What can hang from each mark:
A: H J
J: N V Z
P: H J
Y: J U
U: E N
H: A K P
K: H J
V: F J
N: J U

Each row was made from one small tree. The marks that hang from a mark follow it in brackets, in alphabetical order. Every link used is in the known rows. Write each row's tree.
(in the rows, 128 means zero)
Known rows:
P[H]: [124 113 130 136 123 143 128 113 148 125 129 123 138 121 129 141 129 118
 156 135 118 142  96 117 121]
N[J[Z] U[E]]: [126 148 136  94 118 144  97 200 142 137 130 116 135 126 138 155 111 131
 121 168 111 146 191 123 126]
P[H[A K]]: [123 108 133 146 104  98 130  89 145 116 129 116 142 120 114 151 136 138
 154 114 146 159  73 119  97]
A[H[P] J[N V[F] Z]]: [154 138 108 159 108 252 118 138 112 177 142 149 109 135 147  54 138 110
 134 120 130 138 174 133 100]
H[A[J[V[F]]] P]: [136 129 134 167 100 146 140 118 107 118 137 134 133 139 114  76 141 140
  90  99 163 142 122 134  89]
A[H[K[J] P]]: [130 130 141 136 140 117 115 107 133 129 127 124 119 123 109  88 138 129
 132 113 168 149  99 136  87]
J[N Z]: [128 140  89 130 115 196 123 160 100 155 133 140 117 130 142 129 135 123
 151 129  92 135 179 124 130]
P[H[A]]: [131 109 130 144 112 135 135 100 140 123 129 121 139 125 122 137 132 132
 150 126 127 154  77 116 111]
V[J]: [128 139 128 123 133 117 120 143 131 144 138 129 147 112 118 110 134 134
  99 126 118 123 154 134 131]
A[H[K] J[N V Z]]: [146 125 112 148 112 209 107 118 115 181 138 143 104 129 145  89 137 113
 172 118 136 141 171 131 106]
H[K]: [118 125 131 132 118  84 122 112 135 120 128 122 132 122 118 146 134 136
 134 112 149 135 121 132 111]
K[H[A P] J[N Z]]: [129 137  98 147 130 229 116 152  65 147 135 134 104 137  99  89 128 141
 134 114 110 159 141 141 105]
H[A[J[Z]]]: [137 130 131 148 114 159 124 111 111 121 131 130 132 134 121  93 133 146
 125 111 137 143 120 130 114]
N[J[V Z] U[E]]: [121 140 120 105 105 172 102 208 130 154 138 122 126 131 146 159 112 123
 133 170 103 140 213 120 125]
Y[U[E]]: [139 127 133 141 120 129 118 141 153 133 133 129 115 133 126 154 135 102
 144 139 110 136 133 125 123]
U[E N]: [154 123 145 123 125 161 109 152 119 131 132 120 116 124 130 153 127 118
 107 139 123 150 154 124 125]
N[J U]: [118 139 149  96 121  80 108 169 151 136 123 122 142 126 129 142 106 130
 108 154 133 133 187 128 138]
P[H[A[J] K]]: [128 108 146 152 106 105 123  78 145 113 129 118 143 120 113 129 136 137
 150 108 157 159  83 123  98]
N[J[Z]]: [115 139 115 115 123 138 109 166 133 135 131 126 147 128 129 133 123 139
 130 137 108 128 171 121 126]
A[H[K P[J[N V Z]]]]: [115 126 118 146 121 167 125 121 134 153 128 137 118 118 117 119 149 109
 165 122 135 151 104 123  77]
J[N[U[E]] V[F] Z]: [139 141  79 134  82 251 118 199 104 189 150 141 102 134 167 146 119 112
 138 151  80 140 241 127 136]
Y[J U]: [112 134 121 144 128  88 117 111 171 131 130 155 125 130 109 145 138  98
 162 115  88 132 123 127 149]
V[F J]: [139 145 122 129 116 146 117 142 145 158 147 131 156 109 129 101 125 140
  75 120 113 120 184 141 140]
N[J[V[F] Z] U[E]]: [128 143 117 110  94 190 100 211 138 164 143 123 131 130 153 155 107 126
 115 166 100 138 230 124 131]
V[F]: [139 133 121 136 109 154 126 128 142 144 137 129 136 125 139 121 118 135
 104 123 124 125 157 135 135]

Write each row's tree:
[114 131 136 141 133 141 120 107 152 127 123 128 130 114 108 114 148 118
 153 121 143 151  69 125  75]
A[H[K P[J[Z]]]]
[137 146 104 114 112 200 113 187 107 154 134 132 106 129 149 147 126 116
 143 153  93 149 194 126 132]
J[N[U[E]] Z]
[118 138  79 130  95 213 122 187  94 175 141 147 101 139 154 142 124 110
 157 145  83 134 214 124 135]
J[N[U] V Z]
[112 143 111 114  93 165 105 194 141 164 140 132 138 133 148 141 105 131
 116 153 100 127 225 125 137]
N[J[V[F] Z] U]
[132 126 121 139 105 157  98 174 144 151 139 134 120 136 128 167 129 102
 134 141  89 139 189 117 125]
Y[U[E N[J[V Z]]]]
[133 139 155  91 123 102 103 186 149 137 126 114 135 123 135 159 109 126
 109 167 134 144 191 126 131]
N[J U[E]]
[143 132 134 112 121 168  94 182 123 138 133 118 132 122 131 156 122 128
 108 145 108 150 189 119 122]
U[E N[J[Z]]]
[ 98 102  93 157  96 222 137 124 124 161 134 143 132 112 125 161 137 107
 202 132  74 163 123 102 107]
P[H[A] J[N V Z]]
[116 135  97 130  98 182 112 177 130 165 143 133 145 131 143 132 117 136
 124 134  99 121 210 122 130]
N[J[V[F] Z]]
[146 160 102 119 103 200 105 191 128 179 151 134 137 110 146 117 123 131
  88 140  84 137 235 139 143]
V[F J[N[U[E]] Z]]
[ 89 102 142 142 121 114 124  86 172 119 122 125 151  96 106 174 134 111
 181 125 118 156  76 111 102]
P[H[K] J]
[136 154 109 111 120 174 107 189 114 162 142 132 130 112 135 124 132 124
 113 146  90 140 207 132 134]
V[J[N[U[E]] Z]]
[107 128 101 146 107 163 108 131 114 143 145 131 125 125 124 125 125 143
 139 107 120 135 180 135 118]
H[K[J[V[F] Z]]]
[ 99 128 139 145 105  63 138 115 127 108 120 129 136 115  89 144 149 131
 123 105 162 168  99 128  75]
H[A K P[J[N[U]]]]
[121 131  69 143 100 226 128 172  85 178 144 148 106 138 151 135 135 114
 165 130  83 129 200 121 128]
J[N V Z]
[120 135 128 111  98 124 111 181 148 164 136 129 137 129 144 143 101 128
 103 152 122 126 226 129 143]
N[J[V[F]] U]
[137 158  98 123 102 187 108 180 130 176 149 140 142 112 143 108 121 134
  87 132  84 130 234 140 148]
V[F J[N[U] Z]]
[140 127 108 122 102 178 127 181 102 175 138 137  95 133 154 156 122 102
 142 154 112 141 216 126 134]
J[N[U[E]] V]
[145 129 120 124 102 205  96 190 120 160 144 124 130 125 144 157 118 126
 103 144 100 145 219 120 125]
U[E N[J[V[F] Z]]]
[140 132 115 160 112 222 128 137  80 146 135 135 108 142 111  94 137 130
 129 115 128 147 112 139  93]
K[H[A[J[N V Z]] P]]
[111 110 131 138 124 117 113  99 144 119 131 119 137 113 114 140 127 129
 159 118 133 152 112 123 113]
P[H[K[J]]]
[119 125 140 167  97  88 135 100 106 101 133 127 131 134  97  99 152 145
 107  87 187 150  98 135  68]
H[A[J[V]] K P]
[151 127 109 154 102 248 121 130  94 173 141 135 110 137 130 103 120 134
 135 119 113 141 152 141 122]
K[H[A[J[N V[F] Z]]]]
[126 128 137 171  88 100 133 100 115 110 137 128 136 134 104  94 148 149
  94  84 184 149 112 138  72]
H[A[J[V[F]]] K P]
